Each row was made from one path, in order. Every step used is in the known rows, and no mark comes twice. Write each row's path.
Known rows:
z-g: [ 25  16  -6 -26  -2 -10  -6   6 -12 -17 -30   4   4 -22  -3  21 -17   4
  -6  18 -27  26 -13  24 -28 -22   4   6 -10 -14 -17  25  33   4]
x-g: [ 37  17  -5 -14   9 -10 -15  10   7  24 -55   1 -13 -16  22  13  -7  12
  -6  -3 -21  17  -5  -5  18 -33   6  11   6 -16  -3  35  31  33]
b-z-y-x: [ 13  35   0 -23 -14  18 -30 -19 -29  14 -31  -8  -4 -13 -22  10  11 -17
  16   2   0  23 -13  10  -7  18   7  11 -30 -58  12  23 -17 -21]
y-x-g-z: [ 27   6   4 -36 -33 -28 -44   0 -33  15 -33   2 -16  21  -5  -7  19   2
  11  -9 -50  30  -3  -3  16 -15   3  15 -24 -19   9  30  -4  17]
e-b-z: [ 27  14  15  11  12 -11   4 -14  13  24 -60  -6 -21 -50  10   4   3 -14
  -6   5  20  12  -7  28  -3   9  -5   7   2 -36   3  20  -9  -3]
g-z-y: [  0  -2  -1 -56   8 -11 -21  18 -20 -11 -40   8   8  -5 -14  -5   2  13
  -2  19 -35   7 -11  17 -29 -19  -1 -11 -33 -23 -32  12 -18  -1]
y-z-g-l: [ 13   5  23 -21  -6  -4 -12   8 -48 -23 -14   1   8  30 -28  -9   4 -11
  23  15 -41  30 -28  15  -6 -22   9  -3 -33   2 -21  10  21 -28]
z-y-x-g: [ 18  29 -17 -34 -32  -7 -49  -9 -38  18 -34  -8  -1  16  -3  15   9  -2
   2 -13 -42  16 -16 -12  12 -23   5  10 -35 -44   2  16   2   5]
w-l-g-x-y-z: [ 33  17  -1 -30  11   3  27  13 -14  13  29  10  16  43   5 -25 -13 -30
   8   5 -52 -32   8   8  45  -8   6 -11 -24  -7 -24   3   6   3]
w-l-g-z: [ 33   2   0 -59  16  -6  34  23  21 -12 -11  15  19  -2   4 -13 -25 -17
  -4  25 -30  -9  -8  46  -7   0   1 -12 -17   9 -12   7  -8  19]
z-y: [ 14  13  -8 -40  14   3 -15   6  -9  -2 -52   2   9 -24  -1  15 -15  10
 -11  18 -14  11 -15  12 -13 -26   6  -4 -16 -33 -22  12  13   2]
e-b-t-w-l-g: [ 33  32 -11  32  18  -5  28 -34  45   8  -9   8   0 -19  35 -17   1 -31
  -9  32  17 -43 -14  43 -14  22   1   1 -19 -17 -11 -36  -1 -22]
y-x-g-z-b-t: [ 31  25   6 -23 -46 -35 -64  -7 -34  47 -40   2 -21  19  -4 -28  49 -10
  22  -2 -50  26  11  12  -9  23 -21  29 -32 -38   4   7 -39  -4]
t-w-l-g: [ 36  28 -17 -10  49   6  44 -13  48 -10  11   9  17 -17  12   7 -31 -17
 -16  24  12 -29 -21  28  -5  -4  23  -9 -14   3 -17   8  40  12]
l-g: [ 43  23  -6 -47   8   6  34  12  16   2 -29  17  -5 -19  26  15 -29   1
 -23  17   3   2  -9  12   1 -31   7  -5   7  -7 -18  35  25  18]
l-g-x-y: [ 44  23  -5 -37  -5   5   7   7  -8  13   7  27 -14  15  22  -6  -7  -9
 -32  -6 -25 -16  26 -12  52 -29   2  -6  -2 -29 -28  31  27   5]
x-y-z-b-e: [ 12  18   7 -22   2 -17   6  22 -29  43 -32  -1   4 -21  -2 -14  28  -3
  31 -20 -17 -18   3   9 -16   9  -3  18 -38 -25 -27  38 -40   9]
e-b-z-y: [  1  22   4  -2   3   0 -11 -10  -7  16 -51  -7  -6 -36  -6   5   7 -12
  -2   5   8  -5 -15  27 -22  11  -9  -5 -27 -53 -11   1 -31 -22]
w-l-g: [ 48  18 -10 -44  27   4  42  11  36  -5 -21  10  19 -22  17   7 -40 -20
 -14  23  -9  -6 -12  38   6  -7   8  -6  -3   1  -4   9  20  22]
t-w-l-g-z-b: [ 23  20  -6 -35  39 -31  30   0  34   1  22   8  25  -5 -18 -11  -7 -18
 -12  16 -14 -31 -14  43 -36  13   3 -11 -43   9 -34   3  -7   5]
t-w-l-g-x-y: [ 38  32 -19   1  31   3  19 -17  24   2  45  18   9  15  10 -12  -8 -26
 -23  -2 -16 -46  14   4  46   0  19 -10 -23 -21 -27   4  39  -3]
e-b: [ 32  -4   8 -15   4 -30  -3 -12   9   8 -68  -2 -11 -43  18  10 -10   3
 -26   9   1  19 -10  19   5 -23  -2   3   2 -24 -13   8  12   2]
b-t-w-l-g-z: [ 23  24  -9   2  32   7  25  -8  35  -8  10  20   4   5  15 -31   7 -21
  14  46  -7 -37  -5  41 -28  30   8   1 -25   1 -18 -17  -7 -10]
t-w-l: [ 29  15  -8  12  60  -7   9 -21  43  -6 -21  -2  17 -35   0   8 -18  -9
  -4  22   6   0 -19  25  -1   5  25   5  -9  -4 -10   6  47   9]
b-t-w-l-g: [ 39  43 -17  18  39  21  32 -20  46   1  -1  16   4 -15  30 -12  -8 -24
   5  43  16 -33 -10  36 -13  22  12   4  -9  -9 -10 -13  23  -6]
z-b-t-w-l: [ 37  33  -9  27  46 -13 -14 -26  40  25 -29  -1  11 -40  -1 -12  10 -20
   7  34   7  -7  -5  39 -23  44  -2  19 -17 -21 -11 -20  12 -11]
w-l-g-x: [ 54  15  -3 -35  19   0  17  -2  13  -5  -5   8   8   4  19 -11 -34 -39
 -23  20 -22  -1   2  30  35  -4  -4 -13  -4  -6  -2  -6  29   2]
l-g-z: [ 30   7   3 -63   3  -6  27  22   1  -6 -19  21  -5   0  12  -5 -14   6
 -14  22 -19  -2  -5  21 -14 -27   1 -12  -8   3 -28  33  -3  15]
t-b-z-y-x: [ 21  40 -12  -1 -28  20 -21 -43 -23  10 -52  -1  -2 -30 -26   8  18 -25
   9  -2  -1   5 -24   2 -19  33 -15   7 -44 -78   0  31 -23 -34]
w-l: [ 42   2  -1 -24  37  -9   5   3  28   0 -51   0  17 -39   5   6 -31 -11
  -3  23 -12  21 -10  33  14   2   8   7   3  -9   4   5  30  23]

Write each row's path:
[ 18   8   2 -24  13  -6   9  16 -13  22 -27  10   1   0   0  -3   3  18
  19   3 -30  -5  -2 -11  14 -28  19   8  -9 -17 -34  39  11  21]	x-y-z
[ 39   9   2 -20   7  -7 -27   0 -14  18 -26  16 -16  -4   9  -5   1  -2
 -22  -6 -30  11  27 -14  56 -18   6   6   2 -39 -21  29  36   6]	g-x-y
[ 22  34   0  -1   8  11   2   6  -8  -1 -26   1  -5 -30 -11  15  -1 -11
  14  14  -7  18 -11  31 -33  11   1  11  -7 -24  -1  36   7  -3]	b-z-g
[ 41  22  -4 -22 -24 -18 -35 -13 -19  25 -43  -5 -16   2  11  12   1  -2
  -1 -13 -29  34  -7 -14  32 -22   9  21  -9 -29  17  35  24  19]	y-x-g
[ 34   9   8  11  -5 -15 -18 -20   7  22 -81   3 -24 -41  35 -10  12  -6
  -9  28   3  15   1  27  -3   4 -13  16   8 -35  -5 -12  -7 -13]	e-b-t
[  8  12  15 -22 -19  -2 -13  16 -48  -8   7  14  12  37 -33 -12  17  -1
  26  -7 -56   6  -7   3  18 -21  20   1 -40 -15 -34  21  13 -21]	x-y-z-g-l
[ 35  20   7 -25  11 -16  -3   8  -2  24 -66  -5  -4 -61  12   2   9  -8
  -2  -2  13  14  -3  27 -24  13 -14  18 -17 -22  -4  28 -17   6]	z-b-e
[  6  18  -8 -25  -9  -9   5  23 -37   0   2   7  10  17 -17   3   4  15
  24   2 -57  -6  -9   2 -17 -28  16   4 -28 -14 -39  33   6   4]	x-y-z-g
[ 18  17  -8 -47 -19  -3 -37 -16 -33  -1 -38  -4   4  -5 -12  15  -5  -5
  -3   6 -23  29 -16   0   0 -13   9   8 -30 -45  -4  10   7 -12]	z-y-x
[ 22   3   4 -30   3 -23 -21  22  -9  16 -47   6 -12   4   6  -6  10  15
   2  -2 -42  13  -1   2   3 -28  -1   5 -10  -8 -12  32   2  31]	x-g-z
[  8  37  -4  25  22 -11 -11 -12  -2  49  -4   9  -5   0  -5 -21  45   9
  27  14 -10 -29   2  -8 -19  14   9  22 -30 -31 -51  14  -6 -13]	x-y-z-b-t-w
[ 19  16  14 -13  -2 -23 -19   9 -53  42 -16  -2  -7   4  -1 -27  38 -21
  22 -21 -31 -12  16  -2  11  15 -17  13 -38 -32 -24  25 -29 -11]	g-x-y-z-b-e
[ 30  25  -5  35  36   8 -10 -28  23  11 -40   9 -21 -33  26  -4  14   6
   2  40  21   4  -5   6 -13   6  13  18   5 -24 -17  12  36 -12]	b-t-w
[ 26  18  -6 -20 -20  -9 -30   3 -38  -5   4  12  -3  13  -7  -2   3  -6
 -13  -8 -54   8  21   2  24 -17  -2   4 -16 -34 -27  22  32  -8]	z-g-x-y
[ 49  24 -12 -35   8   4  15   7   9   8  18  20  10  12  16 -14 -20 -32
 -20  -4 -36 -24  23  18  58  -1   4  -8 -10 -21 -13   4  21   9]	w-l-g-x-y
[ 28   8  11 -29   2 -26 -32   8  -3  28 -58  11 -11 -21   0 -25  27   3
   7  32 -22  19   9  33 -34  22 -23  16 -11 -23 -20   5 -28  -5]	g-z-b-t
[ 17  35 -12   2   6  24  -3 -21  -2  10 -65   5   2 -49 -14   8   8 -11
   1   8   5 -15 -22   9 -34  22 -20  -5 -31 -67 -18  32 -20 -21]	t-b-z-y
[ 30  35  -2  25  32 -13 -20 -25  23  30 -39   5 -11 -38  10  -2  22   3
  -5  30  19   4  -3  13 -28  17  -3  20  -8 -30 -25   6  17 -14]	z-b-t-w
[ 28  19   3 -35  -4   1  17  12 -34  17  21  16  -9  44  13 -19   0  -7
  -1   0 -41 -24  10 -15  35 -33   5 -12 -14 -15 -40  27  10   0]	l-g-x-y-z
[ 40  17  -5   5   1   5  16 -21   0   5 -92   8  -8 -71  23   1   9 -11
  -6  -2  13  -7 -16   9 -25  15 -23  12 -18 -39  -3  41  -4  -2]	t-b-e
[ 10  20  -8 -83 -39  -4  -8   3 -40 -14   3  10   6  30 -13  -3   0  -9
  -2   9 -39  -2 -14  13 -22 -14   2 -12 -49 -28 -20  11 -31 -16]	l-g-z-y-x
[ -2   9  -8 -44  -7 -16 -37  24 -25   9 -36   4   2  17  -5  -7  14  13
   7  -3 -54  -5 -10   3 -18 -27  -4  -7 -39 -24 -25  14 -21  14]	x-g-z-y
[ 41  24  -8   4  41   1  20 -26  23 -11  26   4   6   7  14  -9 -25 -35
 -25  22  -1 -22  -7  17  22  -1   9 -13 -13  -4 -14  -7  46 -10]	t-w-l-g-x
[ 18  14   9 -28  -9 -32 -25  26 -22  37 -54  -3 -10 -17   7 -18  36  -6
  15 -21 -29  -4   2  20 -28  11 -24  14 -38 -13  -4  31 -48  19]	x-g-z-b-e
[ 45  26   5 -12   9 -12 -23  -2  10  37 -70   7 -10 -41  15  -5  11  -2
   0  30   0  26   5  25 -17  15 -18  25   3 -33 -12   7  -1  -2]	z-b-t
[ 40  50 -16   8  34  -2  22 -19  47  22   3  10  11 -22  13 -11   1 -28
  -2  34  13 -34  -6  44 -29  35  -2   6 -23 -12 -20 -18   2 -11]	z-b-t-w-l-g
[ 16  25   6  21 -30 -14 -25 -12 -36  15   3   4 -19   1  -9 -12  28 -29
  -5 -21 -33  -8  20  18  15  16 -12   3 -28 -55 -16  11 -13 -31]	e-b-z-g-x-y
[ 46  14  16 -19 -35 -10 -52 -17 -28  15 -39   1 -15  24  -6  -2  16 -17
   1 -22 -28  49  -4 -16  68 -17  11  18 -20 -27  23  24  30  -6]	y-x-g-l
[ 12  49  -8  -7 -26  13 -42 -13 -33  32 -28 -11 -11  10 -12   9  23 -18
  25 -18 -18  10 -12  -3   4   8   3  14 -38 -59  19  27 -20  -5]	b-z-y-x-g
[  9  30  -1 -14  22  24  -8   6  -4  11 -43   0   0 -31  -8   9   0  -7
   9  15   8   3 -13  17 -20   7   1   0 -17 -47  -8  26  -9  -5]	b-z-y
[ 18  39  13  -7 -37  21 -60 -15 -44  20 -21  -3 -10  31 -26  -7  36 -31
  25 -26 -17  24  -9  -5  41  14   5   9 -49 -56  25  18 -15 -32]	b-z-y-x-g-l
[ 30   9  14 -25 -11  -1 -23   4 -23 -28 -29  11   5  -1 -17   4  -3  -9
  -5  10 -27  41 -12  20  10 -16   7   0 -20 -14  -9  15  38 -23]	z-g-l
[  8  25   5  -8 -34  -8 -32 -34 -32  17 -40 -14  -9 -18 -16   4  18 -24
   4  -4   0  13 -18  21  -7  20  -5   6 -40 -66  10  -1 -42 -35]	e-b-z-y-x
